Each row was made from one walk, in order. Every step used is in the known rows, and no mark comes twice. Write each row's walk.
(in the rows, 128 means zero)
Known rows
c, g: [124 126  71 120 124 134 111 126  76 139 138 134 171 125 129 140 121 139
 142 100 150 137 144 131 119 115  98 118 123 127 130 133 123 121 127 125
 121]
x, s, f: [128 155  74 126 127 124 112 139 125 139 176 123 138 110 105  99 123  98
 167 113 124 117 106 122 163 141 127 139 144 132 103 161 119 166 149 144
 119]
w, g, b: [145 128 121 152 102 135 131 132  45 101 118 149 118  79  61 112 120 128
 129 123 119 128 118 127 111 137 145 119 135 136 121 139 100 129 112  74
  96]
l, m: [106 122 124 144 127 130 135 115 160 112 124 129 173 167 138 133 119 150
 156 112 133 137  96 157 144 121 151 150 117 136 135  97 101 123 145 118
 132]
c, g, w, j: [101 150  71 136 125 110  77 117  97 122 144 100 130  78 100 160 109 150
 157 109 144 127 146 103 108  83  76 108 127 116 127 103 113 110 119 109
 108]
m, l, g, w, j: [ 83 148 133 171 127 120  66 115 106  82 139  89 157  99 111 158  98 161
 120 142 134 115 168  84 126 108  50 108 139 109 129 114 106 112 121  58
 112]
m, l, g, w: [107 116 132 177 119 137  79 126 122  81 139 118 186 144 137 137 108 158
 127 150 159 136 181  89 135 133  46 110 135 116 129 126 107 123 124  60
 116]
d, x, s, f, w, j: [104 190  97 119 118  71  70 120 111 135 178  83  87  78  65 153 116 100
 157  70  97  58  90  92 150 102 138  94 174 118 106 139 112 137 140 130
 103]
j, x, b, f: [125 118  57 158 124 104 123 128 157 130 121 137 129  79  55 109 118  97
 156  55 114 124 104  96 139 133 111 148 133 117 130 161 126 104 173 154
 123]
s, f, w, j: [ 88 181  91 126  96  82  75 121 116 119 178  94 114  86  78 131 126 118
 130  98  98  63 101  97 167 100 135 146 149 136  95 114 115 138 130 125
  99]
s, f, b, x: [137 133  88  93 115 132 148 138 108 129 149 162 151 138  81 104 127  99
 172  86 106 111 112  95 168 109 103 173 144 128 106 144 135 152 146 132
  98]
r, m: [ 96 123 140 128 133 142 127 148 145 116 138 128 169 138 133 129 125 141
 128 185 100 135 132  72 123 129 127 133 122 128 137 153 149 120 135 132
 125]
l, m, r: [ 84 114 132 136 131 143 127 116 187 112 132 123 177 178 137 133 113 151
 181 136 102 144 101 112 161 120 197 177 101 158 125 107 103 123 152 119
 133]
b, f, w, j: [108 169  94 128 113  77  78 113 118 113 153 108 100  69  83 146 124 125
 127  54  95  72  84  81 144 107 129 147 143 131 107  99 126 138 159 122
 100]
g, b, x, s: [152 155  77 140 121 113 171 129  64 140 114 141 109  67  95 149 116 111
 195  61 118 125  92 102 132 133 152 140 149 132 135 177 116 159 145 122
 113]
j, x, b, f, w, g: [129 127  98 164  93  83  81 129 145 104 131 146 151  83   4  89 123 104
 155  34  97  85  88  72 138 147 121 158 147 123 111 145 121 123 165 119
  98]
j, x, b, f, w: [117 134  56 153  98  73 105 125 157 122 138 131 132  84  47 120 129 103
 159  33 112  83  88  75 160 131 128 162 142 130 120 151 119 120 170 148
 106]
g, w: [134 125 115 141 122 126 109 131 164 111 136 128 115 120 123 137 124 137
 152 137 150 139 137 104 126 120  98 123 123 125 124 108 114 126 124 122
 116]
j, x, s: [110 146  88 149 143 108 136 128 118 144 122 110 136 108  91 124 115 103
 187  91 119 133 115 118 127 139 147 142 149 117 139 181 121 141 147 153
 132]
b, f: [144 129  98 127 129 120 117 127 130 118 144 143 123 100 122 120 128 116
 130  81 118 119 110 109 140 139 114 136 126 132 113 121 132 140 167 136
 118]
g, w, j: [103 158 119 143 129 106  90 120 143 115 135  97  96  79  99 152 114 142
 142 128 126 122 130  97 119  98  95 117 133 118 122  95 113 116 120 112
 111]
g, w, j, x: [ 78 148  93 162 128  98  97 121 139 115 123  84 106  79  76 144 104 129
 170 116 116 125 137  95 117  97 108 135 138 107 136 124 108  99 121 124
 121]
w, j, x, s, f: [ 85 177  55 143 133 101 100 132 113 141 168  89 128  78  63 110 107  91
 182  97 101 108 110 110 157 118 135 145 159 118 113 175 115 148 148 148
 116]
c, g, w: [126 119  67 135 118 124  93 124 110 121 144 132 158 117 126 143 116 148
 164 110 170 146 153 110 118 110  70 109 118 124 128 112 111 119 123 118
 111]
b, f, s: [144 155  93 114 112 147 104 139 120 116 166 133 128 107 115 130 135 112
 144  60 112 130 104  92 165 164 120 151 132 124 107 126 130 143 175 146
 104]
b, x: [148 130 124 122 120 118 144 124 128 132 116 146 131 119 128 143 122 126
 162  87 117 120 118 104 133 125 121 150 133 129 135 135 136 132 135 136
 133]
x, b, f: [146 122  78 140 123 111 121 131 160 128 128 150 123  83  76 113 127 102
 136  67 125 118  98 101 139 135 102 137 129 128 121 143 130 117 170 143
 122]
d, w, j, x, s: [ 95 182  82 163 186  92 129 114  90 170 117  81 110  80  68 140 111 104
 168  75  92 102 113 117 107 116 119 115 160 117 147 162 127 113 142 140
 125]
f, w: [123 142 117 127 101  95 111 122 131 121 140 123 127 131 108 134 138 129
 131  95 124  91 110 104 147 126 145 146 135 136 117 120 120 140 133 128
 110]
b, x, s: [150 153 106 128 135 108 151 126 121 150 117 139 133 108 114 143 119 109
 194  65 116 126  98  96 132 138 132 147 147 123 137 164 138 161 156 147
 133]
f, w, j: [ 94 175 122 131 110  82  91 112 114 119 143  94 106  88  88 154 125 132
 125  92 105  77 103  95 134 101 139 141 143 126 118 107 126 127 128 114
 105]
l, g: [109 126 144 150 123 133 105 121  85 121 125 129 153 124 131 132 117 139
 112 112 140 119 170 147 142 115  98 126 125 127 129 144 119 125 115  77
 128]

Which walk is each row?
[ 77 180  80 155 129  70 104 117 107 140 133  82 119  78  63 145 118 109
 184  60 100  93  96  92 133 114 154 150 161 114 134 163 118 147 149 142
 117] => f, w, j, x, s
[134 140  94 129 105  87  94 120 133 113 154 135 123 105 106 127 139 119
 133  52 113  81  91  88 158 135 133 151 136 143 105 113 126 151 165 135
  98] => b, f, w
[104 141  56 156 129  90 108 124 146 130 123 115 117  48  40 123 110 100
 153  50  99 108 101  91 131 113 108 148 139 111 132 152 124  97 169 146
 120] => w, j, x, b, f
[149 131 117 149  92  90  81 128 143 104 138 158 145  88  23  92 132 110
 135  43 102  84  82  75 134 148 111 146 143 131 103 127 125 137 163 110
  95] => x, b, f, w, g
[107 124 105 176 109 148 132 125  20  86 128 126 168  97 116 143 106 153
 108 140 142 122 165 120 135 132 103 111 136 130 134 163  93 126 116  39
 103] => m, l, g, b
[ 87 169  80 165 142  91 105 123 133 133 126  87 109  67  69 143 105 114
 199  91 117 127 115  89 114 117 119 135 150 107 135 154 112 134 141 135
 122] => g, w, j, x, s
[141 138 115 156  80 111 117 127  50  95 131 145 118  77  46 119 126 131
 133  99 115  92 102 108 126 132 160 129 142 146 109 130  98 142 117  71
  78] => f, w, g, b
[135 137  74 138  98  79 103 123 157 121 146 140 124  88  64 122 137 108
 142  39 118  80  82  78 156 132 121 151 138 137 110 132 125 130 168 141
 105] => x, b, f, w
[134 146  88 151  69 113 107 134  50  97 165 145 123  74  38  97 124 115
 139 103 111  81 101 105 152 133 154 136 146 151  90 138  89 148 121  77
  72] => s, f, w, g, b
[ 68 162  49 159  96  73  96 126 152 133 146  93 127  69   9 118 111  99
 157  78 101  74 103  90 163 100 128 159 153 117 119 163 110 100 136 144
 111] => s, f, w, j, x, b
[141 123 116 103 124 129 166 129 105 132 112 161 146 139  90 128 127 112
 166  77 111 121 114  94 138 107 106 167 140 121 127 141 142 141 143 124
 110] => f, b, x
[150 131  94 129 107  74  91 122 161 126 142 132  97  85  62 141 131 106
 139  34 117  73  86  81 141 127 119  99 148 125 115 134 120 110 169 140
 104] => d, x, b, f, w
[ 98 144  55 119 134 122 141 144  99 138 162 135 151 130  45  82 123  78
 187  96 111 123 107 107 166 118 119 166 158 117 106 184 117 159 155 142
  98] => j, x, s, f, b
[ 88 166  45 161 101  72 108 114  61 110 136  97  93  33  47 145 111 115
 153  42  93  79  93  88 140 101 158 154 150 127 118 139  98 120 147 113
  87] => g, b, f, w, j, x
[143 148 100 108 139 119 166 131 100 146 115 156 142 127  82 127 127  94
 201  56 111 124  92  89 139 124 117 161 156 117 126 170 142 171 161 137
 114] => f, b, x, s
[109 117  85 172 115 148 111 139  46  72 149 142 187  83 119 133 106 149
 112 131 111 121 139  63 140 142  91 126 133 134 125 168 116 128 158  56
  93] => r, m, l, g, b, f
[ 78 166  54 117 136 112 124 136  90 137 164 115 138 103  28  93 114  81
 184  91  96 108 102  99 159 100 116 163 163 109 106 172 118 153 150 132
  92] => w, j, x, s, f, b
[ 91 113 140 177 122 149  77 141 138  72 144 120 212 148 142 140 104 171
 130 193 141 139 182  47 135 137  46 113 129 116 137 144 120 119 131  64
 114] => r, m, l, g, w
[105 142  49 168 125  87  96 125 168 115 127 113 108  44  34 129 108 109
 169  58 112 116 106  73 134 108  86 141 138 112 127 137 117  95 166 138
 111] => g, w, j, x, b, f
[101 164  53 141 102  81  98 132 127 133 179 108 141 108  69 105 124  94
 186  72 114  82  96  94 182 135 153 166 159 134 102 167 110 164 150 153
 102] => j, x, s, f, w
[159 116 102 128 137 108 107 126 160 133 128 140  93  84  75 134 122  99
 137  59 118 111 100 104 116 127 103  74 142 114 129 144 127  91 169 142
 124] => d, x, b, f
[120 148  73 105 130 132 137 141 102 135 171 147 148 136  65  86 133  84
 172 107 120 120 102 110 167 121 113 154 153 122  99 166 123 173 153 132
  94] => x, s, f, b
[164 131 119 147 100 130 149 129  57 106 110 161 121  76  68 130 114 128
 163  82 105 114 112 103 115 132 140 138 141 136 125 148 115 133 125  83
 101] => w, g, b, x
[141 160  74 121 121 115 126 135 124 143 165 136 143 110 103 111 121  93
 193  78 114 112 101  99 168 138 123 155 149 133 108 169 128 169 156 152
 121] => b, x, s, f
[113 170 117 140 178 108 119 109  90 156 122  88  93  91  99 150 118 130
 107 110  97  86 129 130 101  97  96  94 140 131 137 109 132  94 122 117
 116] => d, w, j
[105 196  77 128 102  70  92 121 109 134 170 103 119  73  65 144 118 109
 181  52  92  65  82  72 169 109 137 164 163 133 103 141 125 164 151 135
 104] => b, x, s, f, w, j
[ 89 155  73 173 159  91 131 118 128 164  97  91 110  72  28 139 108 111
 140  84  99  94 125 116 106  97  99 114 147 114 151 156 125  57 131 136
 124] => d, w, j, x, b
[151 145  84 139  68 103 123 132  58 102 151 156 128  73  44 112 120 111
 172  62  99  76  93  87 156 131 144 159 150 149  99 147 101 151 129  90
  78] => s, f, w, g, b, x
[127 140  72 154  85  94 100 120  42 101 150 141 121  60  88 137 127 124
 125  40 125  76 116 109 164 117 134 144 136 151 105 135  96 146 145  76
  80] => l, g, b, f, w
[104 166  79 139 106  70  88 115 139 121 143 110 104  56  43 141 125 114
 134  43  99  69  78  75 146 105 118 145 147 126 114 120 124 121 163 129
 101] => x, b, f, w, j
[ 92 196  81 130 107  78  82 122 112 130 182  92 116  81  68 131 123 107
 155  78 101  69  88  88 168 108 140 150 159 130  98 135 119 160 144 132
 101] => x, s, f, w, j
[ 71 164  96 152 112  75  97 114 111 122 128  82 114  86  70 147 111 124
 152  85  96  83 116  95 138  99 149 152 149 115 131 134 115 113 129 130
 110] => f, w, j, x
[ 67 141  86 191 118  94  92 121 141 124 106  98 130  60  31 141  97 125
 157  88 133 117 156 105 127  85  77 133 136 101 142 158 104  79 122  95
 124] => l, g, w, j, x, b
[147 160 113 134  88  93  89 129 116 115 169 148 157 106  41  95 127 100
 186  50  96  78  84  74 166 149 129 163 161 138  95 151 124 175 151 117
  99] => b, x, s, f, w, g
[130 158  53 146 105 124 131 134  41 132 159 142 140  65  86 124 108 100
 185  60 126 102 125 118 180 119 123 147 149 141 110 193  98 166 139  93
 101] => l, g, b, x, s, f
[ 72 157  76 167 107  73 109 120 149 135 111  94 118  71  20 138 113 111
 158  73 103  88 102  89 135 102 133 151 147 112 139 159 115  94 133 138
 119] => f, w, j, x, b
[ 85 174  88 152 149  92 121 120 107 144 122  86 119  78  75 140 108 108
 178  83 102 122 107 108 116 118 142 137 156 105 136 169 122 136 143 143
 131] => w, j, x, s
[115 154  98 157  95  88  76 133 116 114 170 126 160 112  25  79 121  95
 175  72  96  83  96  88 162 150 140 161 165 130  98 162 111 159 146 120
  93] => j, x, s, f, w, g
[126 128  39 134 104 138 141 127   6 129 132 136 139  75 106 149 115 139
 144 102 151 134 135 141 116 110 128 112 127 137 129 149  98 115 116  99
  98] => c, g, b
[155 147  98 118 116 136 100 138 151 131 148 133 101  93  70 143 128  99
 149  42 112 120  95  87 149 158 108  96 145 109 117 151 125 102 176 154
 106] => d, x, b, f, s
[ 84 147  70 174 122  91 105 127 173 128 108  98 110  63  31 136 104 116
 170 102 125 123 128  89 119  99  98 134 140 103 143 148 109  81 130 130
 125] => g, w, j, x, b
[113 154  52 169 165  89 120 116 125 154 116 108 107  55  36 128 112  97
 144  40  88  85 105  98 118 111  87 122 144 122 138 146 130  75 167 144
 115] => d, w, j, x, b, f
